What can hang from each mark:
kiru: sivos
konu: litodiv
puso: sivos
litodiv: konu rigitop
lakofe: sivos
popit: sivos
sivos: kiru lakofe litodiv puso
rigitop: dukur litodiv

Known rows, with every way that one mark hangs from another:
konu(litodiv(rigitop(dukur))): [  7  -8  -1  14 -17   1   4   7  25  -3  -7  11 -24   9 -19   1  -6   4
   0  18  28  14  22 -25  23  -9  15  -8   2  -1  15 -19  34   9   4   1
 -15 -33 -12   5  18  30 -22  25  24  35   8  28 -50  10 -12 -32  36 -17
 -25 -16  50  -7  -2   7  21 -10  19]
kiru(sivos(lakofe litodiv(konu))): [ 27 -11 -10 -21 -18  -6   5  18 -11  -9   9 -31  -6 -10 -35  -8   7  15
  12 -26   1  28   8  -8   6  24  -5   5  -8 -16  15  10   1  19  -6   8
   3  -9 -14  15   9   4  -5   0 -18 -31   5 -15 -11 -10   5 -30  -2   6
  13   5  14  -7   2  10 -36 -20  26]
lakofe(sivos(kiru litodiv(rigitop) puso)): [  9   6  14  -2  -6 -38  23  20  17   8   2  41 -21 -13 -20  -3   5   0
   3 -11  14  -2 -26 -17 -15 -15  18 -19  20 -38   0 -19  -6   5  13   3
 -47 -11   2   2 -23  -3 -16  22   9   5   5   5   2 -17  -6  13  -3 -11
  -8  -8  -5   5 -42 -23   5  21 -19]
sivos(kiru litodiv puso): [-11   7  -9 -10  10 -28  10  -8  17   8  20  17 -22  -5 -17  20   6  21
  19   0   9   0  -4 -14 -29  -6  -5  12  23 -35  20  -2  17  10   0  -7
 -43  10   9  -6 -16  12  -6 -10   9 -14  -2   0  13 -13 -16  -4   7   0
  -5  -7 -20 -11  -6  -7   9  14   6]
litodiv(konu rigitop(dukur)): [ 37 -19  18  13  -6  -9 -15  20   2  14   1   2 -28  10 -13 -17 -25  31
   4   7  13  23  22 -14  -1  10  20  -6   6   2   7 -11   4 -18  12  11
  -3  -2  13  20  12  18 -24  14  24  39  -4  27 -29  21 -17 -25  21 -22
 -12 -21  37  22  12  10 -14 -19  16]
sivos(lakofe litodiv puso): [ -8  13 -20   1  -9 -12   7 -16  -1  -4  11  -7  -6   2 -34   6  10  15
  11  -5   1  13  14  -4 -22   5   1  -1   9 -36  18   6  18  27 -12  -9
 -14  -4 -28  -5  -6   6   4  -1 -11 -35  -4 -12  16  -5  -1 -10   1  16
   1  -6   1 -10  -2  -2   3   2  22]
kiru(sivos(litodiv(konu rigitop) puso)): [ 26 -10   5 -33   1 -23   1  30   8   7 -19  12 -30  -3 -44 -24  20  30
  37 -24   8  32  17  -6  -2   0  20  10 -19 -27  25  15 -13  -6  -1  13
 -13 -19   8  14  -5  -9 -23  27  -9 -16   1 -26 -15   0   5 -13 -23 -25
 -23  24  21  16 -33   5 -24  21  33]
kiru(sivos(lakofe)): [ -4 -11   7   0  -7  14   4  -9 -24  -7  -4 -19   5  11 -24 -15  14   1
   0 -11  15  -1  -4  -1   5   9  -8 -22   0 -10  18   0  24  25   8  -1
  -4 -19 -24  23  17  19  -4  14  -9  -4  19  -4  -9 -11   9 -36  29  14
   5 -12  25 -16  -1  12 -31  -6  20]
rigitop(dukur litodiv(konu)): [ 29  -5  17  32   6  15 -19  -1   2  10  21   0  -6  12  12  23  -7  38
   4  29  20  25  36  -4   0   7  17  21  17  -9   9 -10   7 -13  19  12
 -11   9 -14  12   7  47 -14  -9   8  29 -14  28  -3   6 -34 -20  44 -11
  -2 -14  42   7  45  16 -21 -36  22]
lakofe(sivos(puso)): [ -9  -4  13  38   4  -4   8  -7   7   6  -6  36 -15  24  -1  -1  -8   5
   0   9  11   8  -9  -2 -15   3  11 -11  36 -23  -5   9   3   6   8  10
 -24 -14 -20   9  -7  22   3  18   3  20  -1   7  11  11 -13 -10  27  -1
 -11 -16   9  -7  -7  12  -5  17 -10]
puso(sivos(kiru lakofe)): [  5   0   5  14 -15   9  10 -22   7  -9   8   2   0 -29 -24  -5   4  12
 -19  19  -5 -29 -24  -6 -24  14 -15 -15  10 -11  15  -2  38  15   5  -7
 -12  26  -1   5   2  13   3   8  17  -5   4  24   5 -14 -10 -34  38  19
  10 -61  -5   1   3  -7  -2 -10  -5]
lakofe(sivos): [ -5 -14  22  44   7  10  12  -2 -10  10  -6  19  -9  26  15   1 -19 -10
 -16   3  12   4  -8  -4   8  16  10 -15  34  -8 -11  -7  11   8  15   7
 -22 -24 -22  22  12  32   3  18  13  37  11  31  -7   7 -13 -15  41   3
  -2 -29  16  -2   9   7 -16  -9 -15]
kiru(sivos): [-13 -17  18   3  17  17  -1  -6 -16   4 -15  -7 -15  26  -6  -6   8   6
  12 -12  24   4   7  -4  12   8   2  -4   7  -3  11   9  20   8  10   8
 -21 -21 -11  28  22  33  -9  21   8  17  14   7 -19  -6   1 -36  38  -2
 -10  -8  29  -8   1  15 -23  -2  25]
sivos(kiru lakofe litodiv): [  4   2  -8  -9 -12 -16  10  -6  -4  -5  29 -15  -7 -19 -25  16   3   3
  -9  -9   0 -12 -13 -19  -8   8 -14 -13  14 -25  13 -22  30  26  -1 -10
 -33  -1  -6  -3  -3   9  -3  -8   9 -22   9  12   3 -23  -6  -8  15  21
  22 -21 -13 -20   4 -17  -2 -15   6]
konu(litodiv): [-19 -14  -3  18  -9   7   1  -6  15   0  -5   9 -25  25 -12  11  -8   5
  -9  13  10  17  14  -8  24  15  -9  12  19   0  15   8  41  27  -7  -4
 -19 -34 -31  12  16  33  -5   7  12  17   7  19 -31   9 -21 -31  46  -6
 -14 -25  28 -16   9  11   5  -1  14]
sivos(kiru): [-18 -15  15   3   7  -4  -8 -12  -6  15  11   6 -21  10  -4   4 -10  11
   2   7   2 -14 -11  -6 -12   6 -14  -9  26 -10   7 -10  28   8  10  -3
 -37   3   7  12   4  27 -11   2  27  22   5  24  -4   2 -21 -19  40   5
   2 -32  -6  -9  14  -5 -10  -4  -3]
puso(sivos): [ -9 -12  14  36  15  27   1 -11  10   4 -24  11 -11  -1  -6  -3  -2  16
 -15  15  12  -6  16  -3  -1  25  -1   8   5  -3   9  15  33   7  -3  -2
 -17   5 -11  24  20  26   4  22  23  25   0  32 -19   4 -14 -39  48  -2
 -13 -46  20   8  16   4  -2  -3  12]
popit(sivos): [ -5 -14  17  21   9   8  -1  -6 -16  14  -8  15 -13  38   4   2   2  10
 -19  -2  25  22  20  -8   8  21   7   6  22 -27  12  -8  43   4  -2  -3
 -19 -17 -22  23   9  24   7  39   6  41  10  11 -18  13 -23 -35  16  -8
  -2 -26  19  11  15   5 -24   4   0]
lakofe(sivos(litodiv)): [ -4  -3  13  33   7  -2  15   7  -6   5  -3   6  -5   9   6  14 -16 -11
 -14 -15  17  14   7 -21  16  21  11   5  25 -18 -11  -9   9  11   0   6
 -35 -20 -27  18  10  18  -3  11   6  15   9  23  -6 -14  -7  -7  26   2
  -1 -11   7  -7   6  -3  -5 -11  -6]
lakofe(sivos(kiru litodiv(konu rigitop))): [ 39 -14  22  -9 -13 -42   7  43   9  13  10  23 -29 -19 -26 -12 -20  -1
 -13 -11  -1   7 -23 -18   5  16   9 -14  13 -19  -8 -24 -18  -3  16  12
 -28 -11  11  12 -12  -5 -22  22  15  20   3  20 -11  -9 -21   5  -3 -14
  10 -16  -5  16 -20 -15 -18  -8 -25]

Rows:
[ 22  -1 -15 -28 -21 -15  13   4  -1 -11   8 -13 -10 -11 -41  -5  14  29
  29 -23   0  27   9  -3 -17  10  -5  18  -8 -28  24  19  -4  20  -9  11
   3  -2 -12   0 -10   0  -3   2 -31 -46  -3 -27  10  -7   0 -26 -18   3
   1  19   5  -9 -18  16 -27   4  33]
kiru(sivos(lakofe litodiv(konu) puso))
[ 12  12  -6 -26 -10 -19  15  14  -2  -5 -14  -4  -2  -7 -58 -20  37   3
  21 -28  18  13   6  -1  -4  -6  17 -21 -19 -37  29   2   7  20   2  -6
 -16 -22 -19   9  -6  -5 -11  22 -22 -30  17 -27 -11 -12  27 -12 -16   4
 -15  22  21  -5 -46  -8  -8  16  33]
kiru(sivos(lakofe litodiv(rigitop) puso))
[ 12   0  23  21   8 -15   9  32  -5  12 -20  16 -12  11 -16  -5  -6 -21
 -22 -21  20  12   6 -18  21  13  28 -16   8 -17 -14 -25   2   7   9   8
 -32 -32 -20  22   5   5 -15  36  15  25  17  26 -23  -8   0   5  17 -14
  -7 -14  20  10 -13 -16  -2  -8  -8]
lakofe(sivos(litodiv(rigitop)))
[  8   9   1  17 -11  16  13  -9   4  -9  -9 -13  12 -26 -27   9  11   3
 -17  -1   4  -2  22 -16  -1  27  -3   9  -7 -17  13   2  34  23 -15  -6
 -10   9 -27  12  14   4   5   7   3 -19   2  21  -6 -17   2 -27  18  12
  10 -37  11  -1  11  -5   4 -16  20]
puso(sivos(lakofe litodiv))
[  2   2   6   7  -2 -28  25  -5  13   2  17  30 -16 -14   1  17  -1   3
   6  -4  12  -3 -27 -28 -21  -2   5   1  27 -34   2  -9   1  14  10   3
 -44   1  -2  -2 -23  10  -6  -1   2  -4  -1   5  18 -18 -14   4   7   1
  -2  -9 -21 -12 -20  -3   6  19 -20]
lakofe(sivos(kiru litodiv puso))
[  8   0   4  -6   6 -13  10   2  -1  12   9  11 -12   3  -5  21  11   9
 -10 -11  23  14   5 -33  10  12  -4  17  23 -41   7 -25  36   4  -1  -6
 -43  -3   1   8  -9  12  -2  18  13  11  11   7  -8 -18 -18 -26 -10  -6
  11 -17  -6   3   4 -14 -13   0  -9]
popit(sivos(kiru litodiv))
[ 42  -4 -13 -18 -37 -28   5  15   0  -4  33   2 -14 -17 -29  10   0  20
 -12  -9  -2  22  -2 -27  -8  22 -19  14  21 -39  13 -11  23   6  -2  -3
 -11  10   2  -4 -17  -7   1  14  -3 -17   9  -6   6 -10 -29 -25 -28   5
  29 -19 -19   8   5  -8 -32 -13 -10]
popit(sivos(kiru lakofe litodiv(konu)))
[ 38 -12  16 -17  -2 -20   0  32  27  14  -9  17 -30 -43 -39 -19  -2  23
  -6  -1  -6   4   6 -17  -7  23   3  14  -8 -16  12  -6  10 -11   4   4
 -19  14  28  14  -2 -14 -18  21  31   8  -2  27 -21 -11 -20 -18   5 -20
   0 -38  -1  25 -13 -15  -5 -10   4]
puso(sivos(kiru litodiv(konu rigitop)))
[  8   9  -1  -1 -15   0  16  -6  15 -14   9  -5   5 -50 -27  10  13   6
 -14   2   2 -16  -5 -23 -12  16 -13   5   1 -20  11  -6  35  24  -3 -17
 -20  26  -8   1  -3   3  -2   1  11 -21   5  22   2 -29  -5 -23  18  16
  14 -43 -13  -7   3 -16   2 -17  -2]
puso(sivos(kiru lakofe litodiv))
[ -7   6   6  -2  12 -20   2  14  11  15 -21  15 -20  11 -37  -6  11  16
  14 -13  13  18  26  -5  -8  -2  19  -2   1 -33  19  -1   9   8  -3  -8
 -36 -20 -10   9  -6  -1 -18  22   6   3   1  -4 -14   4   2   2  -2 -11
 -24   2  11   7 -21  -8  10  19  25]
sivos(litodiv(rigitop) puso)
[ -4  13 -20 -19 -18 -28  15 -18   8  -6  30  -2  -8 -21 -37  12  11  18
  11  -5   2 -10 -14 -13 -36  -4  -9  -5  14 -42  22  -5  21  24   2  -9
 -30   9  -4 -17 -21   6   0 -11  -7 -35  -1  -7  22 -17  -4  -7  -4  18
   6 -13 -19 -21 -14 -14   6   9   2]
sivos(kiru lakofe litodiv puso)
[ 39  -5  -2  -9 -25 -17  10   8  15 -11  21  -4 -10 -56 -36   0  -4  27
 -12   6 -14  -4  -5 -18 -20  31 -21  15   1 -19  15   4  18  12  -6  -1
  -2  32  11   0  -6  -2  -3  -5   7 -30  -6  19   7 -20 -13 -24   7   7
  23 -42 -19   5   6  -8  -7 -21   2]
puso(sivos(kiru lakofe litodiv(konu)))
[ 19 -15   4 -21   3  -4   1  19  -9   6  -6 -15 -17  -2 -16   0   4  19
  20 -27   6  33  22 -14  15  24   1  24  -6 -11  14  15   2   5  -7  10
 -10 -15  -1  25  10  12 -14   9  -1  -7   5  -4 -19  -5  -3 -30   4  -9
   0  12  12   2   9  15 -33  -6  30]
kiru(sivos(litodiv(konu)))
[ 23   9   0  18  -3 -16  21  17  16  -1  -2  30 -10  -6  -3   4   1   4
   6  -2  36  12  15 -35  -2 -16  39  -8  10 -29   2 -22 -10  -6   9  12
 -33 -10  -7   1 -11  17 -16  25   5  17   3   8  -8 -14   4   2   2 -16
 -23   5  26   3 -23  -5  12   5   5]
lakofe(sivos(litodiv(rigitop(dukur)) puso))
[  5   7  -5 -11   3 -24  21 -10  13   8  13  31 -18   1  -9  19  18  22
  12  -8  25  17   5 -31 -12  -8  -1  23  24 -58  21 -13  29   5  -1  -7
 -39   5   3  -6 -25   7   3  19   3  -6   6 -12   9 -13 -15 -17 -24  -6
  -1  -5 -19   2 -14 -13  -4  24  -5]
popit(sivos(kiru litodiv puso))
[ -8  -2  -7  -6 -18 -19   0 -23   3  -3  26  10 -15  -6 -29   1   8  21
  11  16  -2 -17 -25   3 -41  -7 -17 -19  23 -29  21  -1  24  15   6  -9
 -22  12  -5 -12 -19  10   1  -5   0 -21  -2  -6  22   3 -11 -14  20  17
   6 -28 -13 -13  -9  -6  -6   9   2]
sivos(kiru lakofe puso)
[  5  -3  17   9   4 -15  17   7  -2   3  13  16 -10  -9   6  22 -11  -7
 -11 -10  11  -8 -24 -29   3   9   2  -6  32 -21 -13 -21  11  12  15   9
 -44  -6  -2   6  -2  14 -13   7  14  14  14  23   1 -29 -15   0  26   4
   6 -14 -13 -11   2 -14  -3  -6 -20]
lakofe(sivos(kiru litodiv))
[  5  -7  17 -21  16  -3   8  24 -11  11 -27 -11 -12  11 -32 -14  22  -3
  13 -32  30  14  22 -15  25   4  18 -13 -19 -16  12 -11  12   6   4   3
 -31 -34  -7  33  17   5 -23  35   7   6  25  -2 -34 -16  16 -21   8 -15
 -17  10  35   7 -19  -7 -16   0  32]
kiru(sivos(litodiv(rigitop)))
[ -7   7   1  25   4 -12  21   0   8   5  -1  25  -9   6   1   9  -4   2
   4  -9  18  13   2 -14  -4  10  10   6  27 -32   1   3  -1  17  -5   6
 -31 -13 -19   5  -9  14  -2  11  -6   2  -1   2   7  -9  -7   0   9  -1
 -11   2  -1  -9 -10  -1   1  14  -4]
lakofe(sivos(litodiv puso))
[ 37  -7   3 -28 -32 -44  -6  31   0   8  22 -11 -26 -25 -57 -15  -2  17
  -4 -16 -18   6  -9  -7 -13  18  -4 -20   1 -21  12 -18   5  13   3  -3
 -15  -6   7   3 -13 -18 -23   5  10 -14   7   4  -8  -2  -9   0  -9  -2
  17 -20  -9  12 -12 -23 -15 -20   1]
sivos(kiru lakofe litodiv(konu rigitop))
[-13   2  -2 -11  21  -2  16  -1   0   0 -14   4 -10   9 -15   4  23  14
  33 -20  25  19  18 -19  -4  -3   5  18  -8 -27  24  16  10  16  -5   0
 -33 -13 -11   9   3  20  -6   8  -8 -21   8 -21  -4 -16   8 -19   4  -6
 -22  26  11 -13 -18  11 -12  21  35]
kiru(sivos(litodiv puso))
[  9   2   2 -17 -12 -30   4  17  -3   3  12 -10  -9 -21 -51  -9  12  -2
  -8 -14  -2 -11  -8 -12  -5   2   2 -31   0 -30  14 -36  22  16   8 -16
 -30  -9  -4   0  -6  -4 -19  14  15 -13  13  10 -10 -18   1  -5   4  10
  10 -19   0   0 -16 -30   2 -11   7]
sivos(kiru lakofe litodiv(rigitop))
[ 26  -6 -11 -24 -28 -30  -7  11  -2  -4  36 -18 -19 -30 -39   6  -8  19
  -1  -7 -18   3 -11 -13 -15  23 -19   0  14 -16  10  -7  13  16  -4   1
 -13   8   3  -3  -7  -1  -7 -16   2 -26   2   5  11 -10 -19 -12   0  12
  30 -22 -18  -5  11 -10 -22 -23   4]
sivos(kiru lakofe litodiv(konu))
[ 23 -11   7  -7   1 -11   8  12  23   2   4   9 -20 -41 -14   7 -10  28
   3   7 -10   3   6 -23 -13  32 -15  32  -1 -15  14  10  14   0  -3   8
 -18  22  21   7   1   3  -7   2  23  -5  -6  27  -2 -15 -22 -27  16 -11
   4 -37 -17  10  12  -5  -6 -12   3]
puso(sivos(kiru litodiv(konu)))
[ 22  -2   0  -3 -13 -40  14  14  17   4  27  31 -28 -19  -3  10 -17  27
  13  -5  -4  11 -24 -17 -24   8  -3  14  29 -31  -2   4 -16   1   8  16
 -30  13  15  -4 -23   3  -8  -3  -1 -10  -9   2  18 -12 -23   3  -7  -7
   3  -4 -27  -7 -12   1 -10   7 -20]
lakofe(sivos(kiru litodiv(konu) puso))
[ 30  -4  -5   9 -22   1   5  11   6 -11  -2 -11   2 -36 -37  -5  -8  24
 -15  -2 -14  18  19  -9 -11  41  -9  21  -8 -13  13  19  17  18 -17   1
   7  16 -16   6   6  -5   4   6  -1 -19  -8  14   1  -4 -12 -29   7   3
  15 -37   3   9  18   2 -13 -21  17]
puso(sivos(lakofe litodiv(konu)))
